(in the rows, 128 means zero)
Known rows, with every step that occurs:
f, a, l, d, x: [126  41  98 107 130  90 124 140 112  97  74 100 104 143 148 132 167  62
 144 142 156 137 139 156 147 181 136 146 127 146 228  89 147 116 124 124
 120 164 146 153 114  97  94 147 140 129  85 106 150 137]
n, h, a: [ 85 133  99  97 158 102 131 174  73  81 116 117 101 121 139 148 175  98
 161  84 174 109 114 146 168 128 136 162 108 126 171 106 106 119 138 129
 120 126 152 152 130  99 119 139 113 147 105 110 142 157]
x, a: [104 116 115  99 123 112 121 123  93  59 128 134 100 136 124 158 145 118
 120  96 135 130 113 144 154 167 134 143 109 108 151 117 116 127 137 136
 128 191 110 130 115 125  88 170  88 133 108 119 167 171]
y, x, d, f, a, l: [ 87  66  70  78 158 108 107 174  59 104 115 144  88 166 137 145 146 111
 126 116 122  99 172 182 158 177 165 121  93 107 163 105  98 170 159 110
 129 101  88 103 126 101 107 112 106 133  97 146 175 126]
k, x, a, l, d, f: [128  69 111  64 145 106 116 156  64  64 125 122  84 134 140 128 130  91
 149 106 145 139  92 168 139 182 144 140 163  89 169 115 109 142 151 156
  99 201  76 135 105 176 109 146  24 139 132 132 179 159]
y, x, a, f, d: [133 124 105  97 100 126 140 140  57  62 115 100 100 110 105 172 160 133
  92  95 113 143  71 146 158 153  98 140 112 111 128  93  70 116 170  73
 114 155 104  99  98  78  70 152 100 154 124  82 164 153]
d, l, a: [107 108 117  90 152  77 109 148 110  68 137 112 131 122 119 168 212 130
 111 121 144 107 145 151 183 194 168 171  82 155 170 106 134 111 135 138
  91 186 128 128 100 122  91 148 116 140  94  96 196 138]
k, x, d, f, a: [108  68 107  65 163 119 133 153  66 106 118 131  71 213 144 153 163 123
 165 127 116 119 128 197 171 153 173 145 131 114 147 125 123 152 127 144
 110 124 102 105 135 133 140  93  74 122 101 143 179 154]
x, k: [100 121 120 107 127 134 127 122 104  76 141 122  95 143 145 165 126 124
 130 126 104 105  91 156 113 155 129 174  91 134 178  91 122  98 131 135
 141 159 137 117 116 100 120 121 121 135  97 102 151 139]
l, a, f, d: [138 138 104  72 121  97 131 133  93  75 123  58 114 124 124 152 203 130
 115  94 119 114 102 141 150 144 140 156  92 166 158  95 126  89 114 119
 101 165 105  96 128  98 109 122 135 131 119  70 190 125]
l, d, f: [124  86 122 100 154 117 137 148  97 110 143 136  72 159 127 116 180 112
 157 112 144 131 112 117 119 172 124 178 118 133 172  80 116 102 115 140
 108 166 105 139 127 122 121 146  70 154 150 115 188 144]
f, d, x, k: [101 110 120 116 123 139 139 102 120  84 105 102 128 141 154 156 158 118
  96 144  99 129  72 192 127 176 105 172  86 141 219  50 123  88 147 121
 156 165 146 132  92  69 140 106 155 148  85  68 154 148]
y, x, k: [ 90 122 116 117 134 128 116 131  87  62 137 131 103 126 123 177  95 115
 113 130  94 133  89 150 127 165 120 171  94 123 149  83 100 109 134 118
 142 119 148  94  93  71  99 136 126 157  83 109 144 122]
l, a, f, d, x: [145 114  96  76 111  96 142 134 104  77  98  63 138 119 129 141 209 119
 119 117 108 139  92 151 144 167 138 163 111 177 187  69 125  88 126 133
 107 165 126 112 108  89 101 130 172 156  94  55 176 141]
x, d, l: [ 78 112 110  69 140 114 115 144  97 106 120 110 122 154 138 171 219 124
 115 108 139  97 146 174 188 184 143 169  60 143 202 123  94 133 142  88
 102 149 134 117 104 108 111 125  93 151 102 105 189 121]
x, a, f, d: [140 129 116  92 112 131 144 124  76  74 110  81  98 127 125 166 181 139
 102  91 112 132  82 162 141 160 103 150 107 117 171 101  97 104 153 101
 116 179  94 118 120 104  77 144  91 133 120  82 162 150]
j, m: [ 80 108 131 117 141 136 106 125 119 106 120 127  60 123 168 139 156 120
 146 122 124 119  96 140 150 140 130 144 119 105 161  99 139 148 107 127
 140 151 115 130 136 103 120 113  94 134  96  92 158 131]
k, x: [104 105 132  77 135 107 118 142  98  86 121 108  90 159 146 162 114  94
 148 139 108 143  79 168 165 158 147 147 125 118 147 110 117 136 110 140
  93 166 126 104 117 117 134 121  96 134 116  97 148 141]
m, j, k, x, a: [122 124 128  90 130 120 100 139  81  72 125 120 141 133 152 187 111  88
 103 136 119 133  99 181 149 159 146 149 152  85 108 150  91 117 146 181
  86 187 124 132 102 136 109 157  68 147 121 137 158 113]
d, x, k: [ 92 106 130 120 127 126 145 114 114  82 110 121 136 141 149 142 132 103
 136 152 104 129  95 166 109 167 125 178  96 144 199  66 130  92 142 142
 144 155 156 132 101  92 117 124 153 156  72 102 136 147]
j, k, x: [128 108 142  99 129 122 120 128 123  98 136 111 119 160 166 176 120  93
 139 131 107 147  92 172 171 157 152 151 139 103 150 102  86 134 106 159
  85 157 129 113 120 121 146 133  88 156  93 127 153 124]
m, j: [100 124 109  83 138 114 110 156 102  99 119 120 121 131 133 156 148  93
 124 131 123 108 122 156 138 175 135 152 105 149 130 138 127 103 127 155
 118 149 127 133 129  97 118 139 114 123 130 111 162  97]
h, g: [109 126 121  97 164 101  96 142 126  84 101  91 101 134 157 127 174 104
 139 139 129 108 139 141 131 187 133 171 123 140 172 106 119 127 102 123
 123 126 104 107 118 123  77 137 114 128 133 103 150 156]
a, f, d: [130 122 110  81 111 131 132 138  97 111 109  72  86 137 133 157 186 125
 119 102 107 116  82 149 147 161 107 146 106 147 182  84 102  96 122  88
 105 148 101  97 130  85 105 122 119 138 133  72 169 132]
f, d: [103 116 114  90 128 122 118 126 118  93 128 100  86 141 140 169 176 120
 107 120 132 123  89 160 164 171 130 150  76 147 186  84 108 117 117 107
 133 163 115 121 110  76 140 136 108 121 133  69 189 151]
f, a, l, d: [128  64 104 102 134  99 112 142  93  98 113  98  89 140 150 152 157  84
 144 122 163 110 141 158 151 164 131 140 116 135 185 120 136 115 115 124
 121 160 126 128 124 102  98 142 114 116 102 111 161 139]
y, x: [102 114 119  93 133 115 115 147  96  82 128 135 104 134 108 150 119 100
 118 111 118 143 115 142 164 173 144 152 106 129 136  92  96 136 117 118
 120 131 130 102 109  77 112 155 113 148 112 102 153 129]
n, h: [114 130  88 100 121 109 131 158  80  90 147 130  89 138 131 145 156  93
 132 114 140 120 119 145 179 140 117 172  89 134 167  90 113 122 136 131
 126 137 135 146 141  92 103 152 111 161 130  93 139 145]
h, a, f, d, x, k: [109 131 101 113 137 151 149 136  77  82  80  57 137 113 153 167 187 138
 134 100 104 111  58 173 113 149 114 157 121 134 223  73  89  79 151 105
 129 124 144 120  88  74 129  98 148 141  61  89 136 145]
h, n: [119  99 111  97 147 127 133 143 123  91 121 158  81 134 152 150 175 112
 143 107 113 122 114 125 127 160 118 165  98 151 162 115 124 133 136 133
 103 146  90 117 134 106  96 141  88 125  93 102 134 125]
m, j, k, x: [114 122 123  80 121 120  95 153 108 107 139  99 144 140 172 171 118  74
 114 153 121 128 111 182 158 163 156 156 142 108 117 146  81 123 114 181
  79 157 125 123 113 112 148 129  97 147 125 128 162  89]

Rows:
[136 127  96  93 106 112 151 110  93  56 110  55 156 121 137 159 197 128
 112 122  89 138  81 166 109 153 125 184  94 167 200  60 126  62 144 133
 109 159 133 111 103  93 100  98 165 166  76  65 168 135] | l, a, f, d, x, k
[160  90 116  88 130 117 160 150  70  84  97  91 140 114 119 132 177  85
 145 111 111 149  90 127 124 158  93 179 161 128 186  82 105  86 129 116
 105 196 132 127 102 123  62 165 103 177 106  97 156 142] | l, d, x, a, f
[113  74  96 113 125  88 102 147  97 103  99 104  82 142 157 157 140  88
 137 123 136 109 152 175 155 179 151 115 107 126 175 126 141 127 136 132
 113 150 116 120 139 112  94 143 135  88  81 133 142 126] | f, a, l
[148 120 121  75 108 132 134 138  69  68 105  68 101 128 124 169 156 135
 104 117  90 139  58 183 174 159 111 135 152 103 157 110  83 115 149 109
  93 180  98  97 105 130  99 117  74 130 130  80 158 152] | k, x, a, f, d
[ 97  63  79  94 167 123 122 167  63 113 120 156  89 195 117 147 159 131
 131 114 120 118 155 165 154 158 165 147 100 113 129 100 101 150 143 107
 122 105 118  99 132  88 110 132 106 138  96 136 184 141] | y, x, d, f, a
[117 133  99 103 109 150 161 120 100  97  96  74 125 135 140 141 171 118
 117 133  68 128  67 186 106 161 109 169 113 148 220  55  99  74 157 110
 128 156 132 110 109  82 110  96 155 163  79  72 143 130] | a, f, d, x, k
[138 131 101  76 129  81 132 150  80  74 136  87 127 115 121 136 182 120
 144  97 114 112 113 133 136 139 150 162 117 161 140 105 133  98 109 147
  96 154 109  93 148 121  79 127 129 152  95  99 158 127] | l, a, f
[123 114 105  86 125  89 119 145  89  86 125  91 138 109 104 149 213 130
 119 102 123 108 146 138 153 180 148 168  96 161 163 112 121  89 139 128
  64 170 116 101 131 133  65 136 125 148  88  97 173 116] | d, l, a, f
[115  81 131  96 137 115 143 124 121  92 110 115 123 141 136 128 177  70
 146 140 143 156  99 135 136 172 116 186 129 153 200  72 130 103 100 141
 109 175 158 143  93  95 120 159 120 164 114  92 166 139] | l, d, x
[ 93  93 106  82 178 102 104 172  80  84 125 108  93 113 159 125 169 111
 174  72 185 107 113 137 111 165 150 144 130 116 216 111 117 141 127 136
 111 152  96 142 109 147 127 137  57 134 120 137 169 144] | h, a, l, d, f
[126  88 119  87 136 116 150 133  92  58 114 121 129 134 126 141 174  95
 139 118 147 158  94 131 144 166 107 179 128 135 196  80 123  98 130 137
 114 216 138 148  92 112  87 192  88 173 107  96 173 169] | l, d, x, a
[103 110 112  53 148  94 114 130 114  76 154  96 174 163 161 180 195 112
 111 109 133 113 135 185 206 167 188 188  97 143 168 118  84 148 132 158
  54 163 139 103  84 146 121 116  93 167  83 114 203 104] | j, k, x, d, l, a
[117 142  88  81 160 106 112 159  86  80 122  99  83 122 140 110 177  91
 131 121 143  98 149 152 165 170 120 191 121 125 166  89 118 112 119 125
 122 112 111 125 141 126  84 146 123 163 132  95 135 159] | n, h, g
[122  88 112  78 126  95 111 142 103  84 136  94 101 106 150 142 153  72
 140 108 157 119 114 137 137 180 124 160 116 140 212 101 135 118 112 126
 112 170 117 130 106 124 112 150  98 133 134 105 172 116] | a, l, d
[139 119  99  85 109 127 149 127 101 105  80  80 113 136 144 141 191 103
 126 122  97 137  84 172 141 175 115 157 122 150 198  69 102  89 139 105
 117 155 127 110 115  81 111 124 152 156 104  67 145 138] | a, f, d, x
[126 127  74  94 130 126 163 181  58 101  76  73 132 120 144 151 206 107
 148  85 161 114  82 177 174 136 112 159 129 137 208  72  92  98 155 102
 117 115 154 151 113  76 113 125 139 165  85  67 145 157] | n, h, a, f, d, x
[101 114  81  54 139  98 128 166  55  77 130  94 154 109 105 160 204 128
 100  94 125 110 152 145 179 156 160 183  82 165 148 106  84 118 142  86
  70 120 123  59  94 109  59 126 121 178  86  87 206  87] | y, x, d, l, a, f
[ 95 104 105  48 167 128 138 153  76 100 142 116  89 189 141 141 154 114
 158 119 112 138 108 193 158 155 168 155 129 106 165 112 104 152 120 146
  96 130  86 108 132 146 162  99  71 144 125 130 175 140] | k, x, d, f
[ 93  75  88  83 162 116 140 153  83 103 130 132  62 202 138 143 186 134
 145 108 124  92 164 165 145 157 160 147  97 114 156 111 128 139 131 123
 121 132 108 121 159 108 124 111  94 124  87 147 185 165] | x, d, f, a
[117 103 107  17 135  98 134 154  70  86 126  63 150 130 130 159 209 123
 127 117 117 106 128 181 188 151 160 179 117 158 163 122  94 126 118 129
  46 143 109  73 104 149  92  99 101 157  94  93 186 110] | k, x, d, l, a, f
[ 83  99 109  87 147  87 103 162  91  75 107  92 106  95 169 158 127 115
 154  83 171 105 105 167 150 164 161 115 109 116 204 133 129 141 129 130
 114 132 110 128 105 121 128 142 118 106  93 129 139 141] | h, a, l
[ 87 119  69  82 145  84 110 187  68  78 112  97 111  91 160 151 150  97
 150  71 183 106 114 166 181 149 146 133 108 114 199 122 102 137 162 130
 121 119 135 157 123 122 118 139 106 130 104 113 132 145] | n, h, a, l
[105  95  84  77 167  94 120 194  52  87 137 113  93 109 148 108 185  94
 173  64 204 105 119 147 138 153 137 148 131 111 214 104 106 125 154 144
 119 134 103 163 126 143 125 152  67 157 133 126 158 150] | n, h, a, l, d, f
[102 131 113 101 120 125  98 130 116 103 141 117 136 137 164 174 147  82
 109 121 123 113 146 155 134 168 152 158 107 127 130 130  98 103 115 161
 101 145 141 140 126 102 124 158 109 163 121 128 169  89] | m, j, k
[ 79 103 100  71 141 125 111 160  85 102 127 133 128 143 119 172 185 110
 103 110 143 117 142 165 203 186 141 174  62 150 187  99  71 143 144  83
 109 124 142  96  84  81 103 134 110 161 109 103 179 110] | y, x, d, l
[132  63 119 115 162 128 143 152  93 108 122 140  58 195 132 132 202 124
 157 121 136 120 146 128 136 170 138 169 123 127 156  91 132 103 107 124
 120 158 111 139 140 103 102 151  82 140 114 128 184 161] | l, d, f, a
[133 116 115  89 126 110 137 146  56  73 116 109 102 123 117 152 153 131
 133  92  92 121 101 140 137 147 119 149 131 104 142 117  99 112 142 119
 104 182  97 100 132 131  60 158  78 138 115 110 143 140] | x, a, f
[136 116 125  78 116 130 129 142  70  89  99  68 104 126 128 185 202 138
  92 123 112 125  83 199 194 188 110 146 133 104 169 122  77 109 180  82
  75 198  99 107  87 141  86 110  68 131 117  79 163 152] | k, x, a, f, d, l
[108  66 109 120 154 109 136 152  96 119 112 149  39 189 129 136 176 124
 156 125 108 102 153 145 140 181 153 131 106 123 143 105 139 127 133 135
 126 141 108 133 158 106 115 128  97 122  94 138 160 168] | d, f, a
[116  76 105  90 135 105 108 161  55  60 126 146  88  98 119 114 127 104
 119 101 160 139 111 129 130 182 129 142 139  88 166  93  94 148 165 130
 122 182  83 140  93 141  87 180  60 164 135 146 184 137] | y, x, a, l, d, f
[ 95 130 104  45 138 135 105 141  84 105 143  93 161 155 181 183 134  77
 119 143 125 120 119 202 179 148 161 159 137 119 130 142  70 129 112 164
  75 127 136 112 100 120 144 119  74 158 126 139 182  84] | m, j, k, x, d
[101  59  78  62 163 102 117 160  66 110 106 109  75 190 163 144 138 101
 138 129 123 111 148 213 164 171 173 124 132 107 180 126 123 166 146 143
 105 132  86 101 146 154 135  91  90 107 105 160 167 133] | k, x, d, f, a, l
[105 108 118  67 151 130 140 137  89 100 153 121 112 193 174 155 156 103
 138 116 108 135 124 184 148 157 171 161 130  75 163 107  74 166 121 154
  77 137  94 117 130 141 172 106  59 179 115 152 174 131] | j, k, x, d, f
[132 105 114  98 111 112 161 138  72  74  89 107 122 117 121 139 156  96
 141 120  94 135  99 155 127 161 121 156 139 111 173  89 117 106 164 129
 108 190 123 122 123 122  55 157 113 166  91 110 135 153] | d, x, a, f
[107  93 119  80 150  96  97 163  96  75 113  85 119  96 166 149 149  82
 167  79 193 110 103 137 144 160 143 143 120 133 222 131 113 125 110 126
 114 148 123 136  83 125 119 159  99 115 122 117 164 134] | h, a, l, d
[117 120 120  90 100 129 139 139  96 129  96  81 103 129 131 166 239 139
  96 110 106  94 105 169 170 199 111 165  85 157 202  98  83  86 152  71
  90 164 106 102 110  98  85 111 106 138 119  73 174 125] | a, f, d, l
